Each row was made from one small tree. The marks that hang from a mark follow it in brackets, in alphabetical order. Every link used is in the known rows. Write each row's tree.
Known rows
J(D(W(T(V(R)))) E Y): [  5.5  -2.7  -3.9  -0.5 -40.7  -1.6  -1.7  29.4   2.2  -2.5   9.8  18.2
   2.5  -2.5 -21.6  -3.5 -12.7  -1.4  14.7 -45.4  10.8  -4.5  -2.8  13.0
 -10.0   4.3   3.3  -8.3  -2.3]
D(J(Y) T W): [  3.6   9.4  -3.3  12.5  -1.5   2.0  15.3  30.9  12.5  -0.3 -20.0   0.7
   5.7  30.7   8.1  -1.2   8.4   2.4  10.9 -18.7   5.6   6.9  -0.8   9.2
  -6.7 -11.2   6.4 -13.8   0.6]
R(E(D(T W) J(Y)) V): [ -1.1  11.6   8.1 -13.5  28.2   4.1   5.6  10.1 -15.8 -14.6   2.0 -21.1
   5.2  38.4  16.0  -6.0  13.1  -1.6   4.9  61.3   0.7  -4.7  19.0  -3.0
   3.7  21.4  11.3  10.8  -1.5]
D(J T(W)): [ -2.4   4.2  -0.4  16.4   5.1   8.0  15.1  -2.8   9.1   5.6 -14.7   5.6
   1.2   0.3   4.5   8.8   5.5   9.2  -6.6  -2.2  -3.8   3.5  -9.9   3.3
   1.9 -23.2  -6.6  -7.4   2.2]
D(T(V) W): [ -5.0   7.8  -2.6  12.4 -34.6  -1.5  -3.2   9.7   5.1   4.2  11.4   4.6
   0.9   0.8  -1.9   2.7  14.9  13.4   2.4  -3.3   2.3   1.9 -13.0  -2.7
  12.4 -17.8  -4.4   0.7  -5.2]
R(E(D J) V): [  1.5   4.3   3.5 -15.9  42.2  -2.2  -6.0 -23.4  -9.5  -3.2   7.0 -18.9
  -5.7  -0.7  17.0   0.2   3.6  -5.4  -4.5  62.2  -5.6  -2.6  17.0   0.7
  10.9  19.3  -0.3  15.0   2.3]
R(E(D(J(Y) T)) V): [  3.4  12.9   2.2  -5.7  37.5   8.9   7.5   8.5   2.0  -5.4 -10.4  -6.5
   2.1  38.0  19.1  -0.7   2.8  -2.0  -2.2  42.5  -2.2   6.3  11.1  12.9
   1.8  10.5   7.4   5.5   2.6]
J(D E Y): [ 24.2 -13.9  -6.9  14.0  23.5 -27.5   6.0  38.5  14.6  -4.1 -14.1  20.6
   3.6  -3.1   8.0  -3.2 -20.3 -32.8  17.4 -32.6  11.0  -8.2  -7.6  15.4
 -20.0  10.4   4.2 -18.9   2.6]
E(J(D(T) Y)): [ 12.4  11.3  -3.8   9.3  15.0 -18.5  11.3  14.1   7.4  -5.0 -37.4   2.4
   4.3   0.8  12.3  -2.1  -3.0 -24.8  14.4  17.1   9.2  -5.4  -2.6  -4.0
 -10.9   5.5   4.3  -8.3  -0.5]
D(J(E Y) T(V W)): [  2.6  -3.7   3.3  18.4 -10.4  11.3  17.1  19.4   8.7  -0.3  -7.8  11.7
  12.0  -5.3  10.4   0.3  -3.9   1.8   4.3  -3.6   3.3   2.6 -13.2  12.7
  -8.6 -11.0  -3.7  -9.1   0.0]
Y(J(D(T(V W)) E)): [ 13.4  -7.6   3.5  26.6  -1.0 -11.5   3.7  -1.9   5.6   1.2  -2.0  33.6
   4.9 -23.9   2.9  -1.5  -6.3 -15.8  -2.7  -1.2   7.3  -9.5 -33.3   5.4
   0.8 -15.2  -4.7  -3.5  -6.8]
J(D(T(V(R) W)) E Y): [  3.0  -9.9   2.5   9.4 -16.7 -10.1   7.4  22.6   1.5  -7.0  14.2  21.0
   9.3  -9.6  -6.2  -0.8 -15.6  -8.9   2.9 -35.2   5.4  -9.4 -12.6  -2.9
 -12.0  -1.4  -3.4 -13.3  -1.8]
E(D(T(V(R)) W) J): [-12.4  18.2   3.5  -9.9 -43.0  10.3   0.6 -16.0 -17.9  -4.3  15.9 -17.0
  -0.5   2.4  -5.4   0.4  15.2  14.5   6.6  16.6   0.3  -3.1   5.7 -16.8
   8.2  -6.4  -2.7   9.4  -7.7]
R(E(D(T) J)): [  1.6  12.6  -0.4  -3.4  23.0   9.1   9.7 -15.2 -18.1   0.8 -16.5 -16.2
  -0.4  17.6   6.7   0.8   4.9  -6.6   1.0  61.0  -4.3  -5.4   3.0 -11.9
   2.7   3.3   2.0  14.3  -4.1]
V(T): [  0.9 -15.6 -10.6   5.7   4.5 -12.0  -9.6  -8.7  22.1   9.2  -0.4  -3.2
  -9.0  -8.6   0.3   4.8  -8.2 -11.1  -5.7 -58.3  -4.9  -2.7  -1.4   2.8
  -7.8  -1.8  -2.8   3.3   5.0]
T(V): [  1.9  -4.4  -5.1  10.5 -12.8 -13.4 -10.4  -8.1  16.3   9.8   3.2   5.9
  -6.5 -39.2   9.7   4.2  -1.9   0.0  -2.9 -16.1   0.0   6.0  -8.6   6.1
   8.5  -6.6 -10.7  -0.2   1.9]
D(J(E Y) T(V(R)) W): [ -3.0   5.5  -2.5   1.7 -37.6  12.9   8.7  33.8   3.9  -0.1  15.2   4.3
   9.9  28.1  -9.4  -4.8   0.1   8.5  11.5 -38.1   7.6   7.2  -3.4   5.5
  -6.9  -8.7   2.8 -14.8  -2.8]
D(J T(V(R(E))) W): [-13.0  12.6  -1.3 -10.5 -23.1  21.9  -6.0  -3.6  -8.7   7.5  20.9   0.4
   0.5  31.5 -20.0  -0.6  10.8  27.1 -10.5   1.1  -4.3  16.1  -5.1 -12.2
  12.3 -15.9  -0.5  -5.0  -4.1]
D(T(V W)): [ -7.3  -4.4   2.5  17.5 -18.8  -0.5   1.5 -10.9   4.9   4.9   7.6   8.0
   0.8 -29.2   6.2   7.5   5.3  10.3  -9.9   0.3  -3.6  -1.0 -15.6  -3.7
  11.8 -17.3 -12.2   2.9  -0.8]
J(E(D) Y): [ 18.9 -15.3  -3.6  11.1  14.4 -12.8  13.1  27.4   6.7  -4.5 -10.3   2.4
   2.4  -1.1  20.3  -1.7 -17.0 -26.0  16.5 -22.2   6.2 -11.7   3.5  19.4
 -19.9  12.6   2.0  -3.6   2.8]

Write each row's tree
[-12.2  -3.8  -3.8 -11.3 -33.5  15.1 -14.8 -11.3  -8.3  11.6  24.9  -0.8
  -7.2  -2.1 -27.4   1.8   1.1  24.6 -11.4 -17.2  -5.5   7.1   1.3  -1.7
  15.0  -2.2  -3.9   7.9  -0.6] -> D(W(T(V(R(E)))))
[  4.6  15.6   3.5   4.3 -13.3 -11.6   3.4  15.5  -1.6 -10.5 -18.3   4.3
   7.2  -2.3   5.7  -5.8  11.2  -6.0  16.9  27.9  10.9  -1.6  -4.7  -7.7
  -3.0  -1.1   5.6  -5.7  -6.7] -> E(J(D(T(V) W) Y))
[  2.3  -2.6  -0.9  -3.6 -14.8  -1.0 -19.3 -18.0  -6.4   8.5   5.8  20.8
  -8.5  -8.6 -25.1  -4.3  -4.5   4.6 -11.9 -13.5   1.0   3.4 -13.0   2.7
  12.5  -4.5   2.7   5.1  -3.8] -> Y(J(D(W(T(V(R(E)))))))
[-11.0 -16.1   5.8 -15.5  40.8   1.0 -13.0 -31.4   1.6  -0.6  21.0 -18.2
  -4.2  -8.8   3.2   2.3   0.1  -0.5 -20.9  11.5 -13.0  -4.3  15.7  -6.9
   3.6  16.2  -1.8  13.6   6.6] -> R(E(J) V(T(W)))
[ 13.0   0.8   1.3   2.5  17.9 -24.2   3.1  18.8   2.5 -11.2 -22.8   2.3
   2.1  -4.9  10.7  -5.6   0.2 -18.5  18.4   1.9   9.9  -5.8   6.6   0.5
 -11.9   8.5   7.4 -14.6   0.7] -> E(J(D(W) Y))
[-12.3  15.9  -3.3  -1.7 -44.2  13.7  -1.9   1.3   3.7   6.8  15.7   1.5
  -0.6  13.6 -14.6   2.4  14.4  25.3  -1.8 -23.2   0.3  13.1  -6.8  -5.8
  10.1 -22.9  -4.6  -8.9  -3.7] -> D(J T(V(R)) W)
[ 12.9  -0.2  -1.3   7.1  19.3  -5.8  10.5   6.8  11.2  -3.2 -30.9  -2.1
  -2.5  -4.1  24.3   0.9  -6.0 -10.9  10.4  -9.6   1.9   3.7   7.7  20.2
 -13.5   0.0   2.8  -6.3   5.2] -> E(D(J(Y)))
[ 16.4  -0.1  -2.5   6.1  26.9 -27.8   3.9   8.8   9.8  -5.5 -33.8   2.7
  -0.4 -20.0  16.6  -3.0  -9.4 -28.0  14.1   1.4   7.9  -3.4   4.1   2.8
 -12.8  12.7   2.5 -12.6   3.5] -> E(J(D Y))
[  4.3  -0.6  -4.7 -15.7  29.7 -13.0  -9.9 -17.1  -8.6   2.4  -1.2  -0.2
  -5.5  -1.8 -11.7  -1.5 -10.6 -12.7  -4.3   6.7  -1.9   0.3   5.2 -17.5
  -1.5   9.5   0.6  -7.8   1.6] -> V(R(E(J(D))))
[ -4.8  -3.8   5.6  -5.4  18.9  16.1  14.1  -4.0 -13.1  -4.9 -10.9  -4.9
   3.1  25.2   4.2   1.7  -7.8   5.2 -10.9  -2.7  -8.7   1.5   8.9  -5.6
  -9.9  -1.1   3.0  -2.2   4.0] -> V(R(E(D(J(Y) T(W)))))
[  2.5   2.6   9.2  -3.8  48.9  -9.7   4.8   2.4  -5.7 -13.2  -7.2   0.7
   6.9   7.6  12.3  -2.4  -0.4 -11.7  -6.2  54.3  -0.3  -6.0   6.5  -8.1
   2.0  18.0   4.4  -0.7   2.2] -> R(E(J(D(T(W)) Y)) V)
[ -0.7  18.1   3.4  -6.1   0.7   2.9  -3.9  -2.1 -17.9  -4.1  -2.2   5.6
   3.5  15.3 -12.0  -4.6  16.9   5.2   3.3  63.8   2.9   0.0  -9.7 -19.5
   9.9  -5.5   3.6   0.4 -10.5] -> R(E(J(D(T(V) W))))
[-11.3 -21.8   4.1  -5.6  -1.4  -1.3 -15.7 -24.2  -6.0   6.8  30.8   4.2
  -5.2 -32.8  -7.1   3.5  -9.5  11.7 -24.2 -20.5 -11.6   4.4  -2.2 -12.4
   9.4  -1.6 -12.1  -1.6   4.6] -> T(V(R(E)) W)
[ -2.1   9.7   9.0  -7.9  -0.5  11.5   5.2   1.0 -23.6 -10.1  -8.8 -15.8
   6.6  15.4  11.3  -7.3  12.0   2.3   7.9  61.4   0.7  -2.5   6.8 -11.7
   0.5   8.9   7.4  13.0  -7.2] -> R(E(D(T(V) W) J(Y)))
[ -0.3  14.7  -5.3  10.4  -9.0   7.9  10.4  16.2   7.6   4.6  -8.7   1.8
   1.1  30.2  -3.5   3.6  15.2  12.4   5.2  -5.3   2.3   6.5  -7.3   4.0
   3.2 -22.6   0.4  -8.8  -1.9] -> D(J T W)
[-14.3 -23.2   1.6 -17.5  20.6   5.2 -10.3 -36.7  -7.4   4.8  18.3 -18.0
  -5.7  -7.0 -12.9   2.3 -10.9  -1.5 -22.0 -36.2 -15.5  -4.6  12.8 -23.1
  -6.8   8.3  -3.2   6.0   6.7] -> V(R(E(J)) T(W))
[ -8.0 -20.2   1.6   1.5  16.6 -11.3 -11.8 -15.5  22.0   0.5  23.0  -4.7
  -7.2 -19.9   6.5   8.2  -2.4   1.4 -17.6 -44.3  -9.2  -6.1   6.1   6.0
   2.9   4.2  -6.3   6.7   8.8] -> R(V(T(W)))
[ -9.3  -4.0  -7.6  -7.2 -25.1  11.6 -14.5 -22.7   0.6  17.4  15.9   0.2
  -9.3 -18.5 -20.8   4.5  -9.9  14.5 -16.3 -12.7  -7.3   9.1  -0.5   0.2
  14.4   0.1  -8.5  10.7   2.4] -> W(T(V(R(E))))
[-12.2 -30.9  -1.4 -10.2  18.1   0.9 -14.7 -24.4   0.7   7.0  26.5  -5.0
  -7.9  -3.1 -15.6   5.0 -16.3   1.4 -26.2 -67.5 -16.5  -3.8   6.0 -15.3
  -6.4   3.1  -3.7   1.6   8.1] -> V(R(E) T(W))
[  4.7  11.3   1.7   0.5 -22.2  -4.1  -0.4   4.7  -0.2  -5.3 -23.9   3.6
   0.7 -24.2  -1.5  -3.4   4.7  -1.1  17.9  20.6  10.4  -0.3   2.0   6.6
  -1.9   4.1   4.0   2.4  -3.2] -> E(J(D(W(T(V))) Y))
[ -0.3  -8.9   3.4 -20.8  45.0  -2.5  -9.0 -16.6   0.4  -9.1  -1.9 -26.1
  -3.7   8.6  19.2  -4.1  -4.9 -16.9  -4.5  17.9  -6.6  -5.6  26.9   0.9
  -8.3  33.1   8.8  18.6   5.1] -> R(E(D J(Y)) V(T))
[ -2.7   1.4  -4.9  -1.7 -45.1  18.3   5.6  20.5   6.5   5.4   9.7   4.3
   3.0   4.7 -17.0  -2.4  -5.9  14.6  11.8 -43.8   6.5   8.3   3.0  21.3
  -7.0  -4.1   0.7  -7.0   0.8] -> D(J(E Y) W(T(V(R))))
[ -5.6  12.2   4.9 -13.1 -13.3  24.6  -2.2 -26.6 -25.2   0.2  -2.4 -14.0
  -3.8  -6.4  -6.9  -0.6  13.7  17.6   3.6  67.5  -3.2  -1.4   6.9   0.0
  11.3   1.0   1.1  25.1  -5.7] -> R(E(D(W(T(V))) J))
[ -4.3   3.3  -4.0   8.5 -42.2   4.9  -6.4  -1.0   6.8   9.0   4.3   4.1
  -5.5 -21.9 -10.2   4.6   8.8  18.5   2.3  -9.9   1.3   3.7  -5.9  13.2
  12.8 -12.6  -5.6   8.6  -1.6] -> D(W(T(V)))
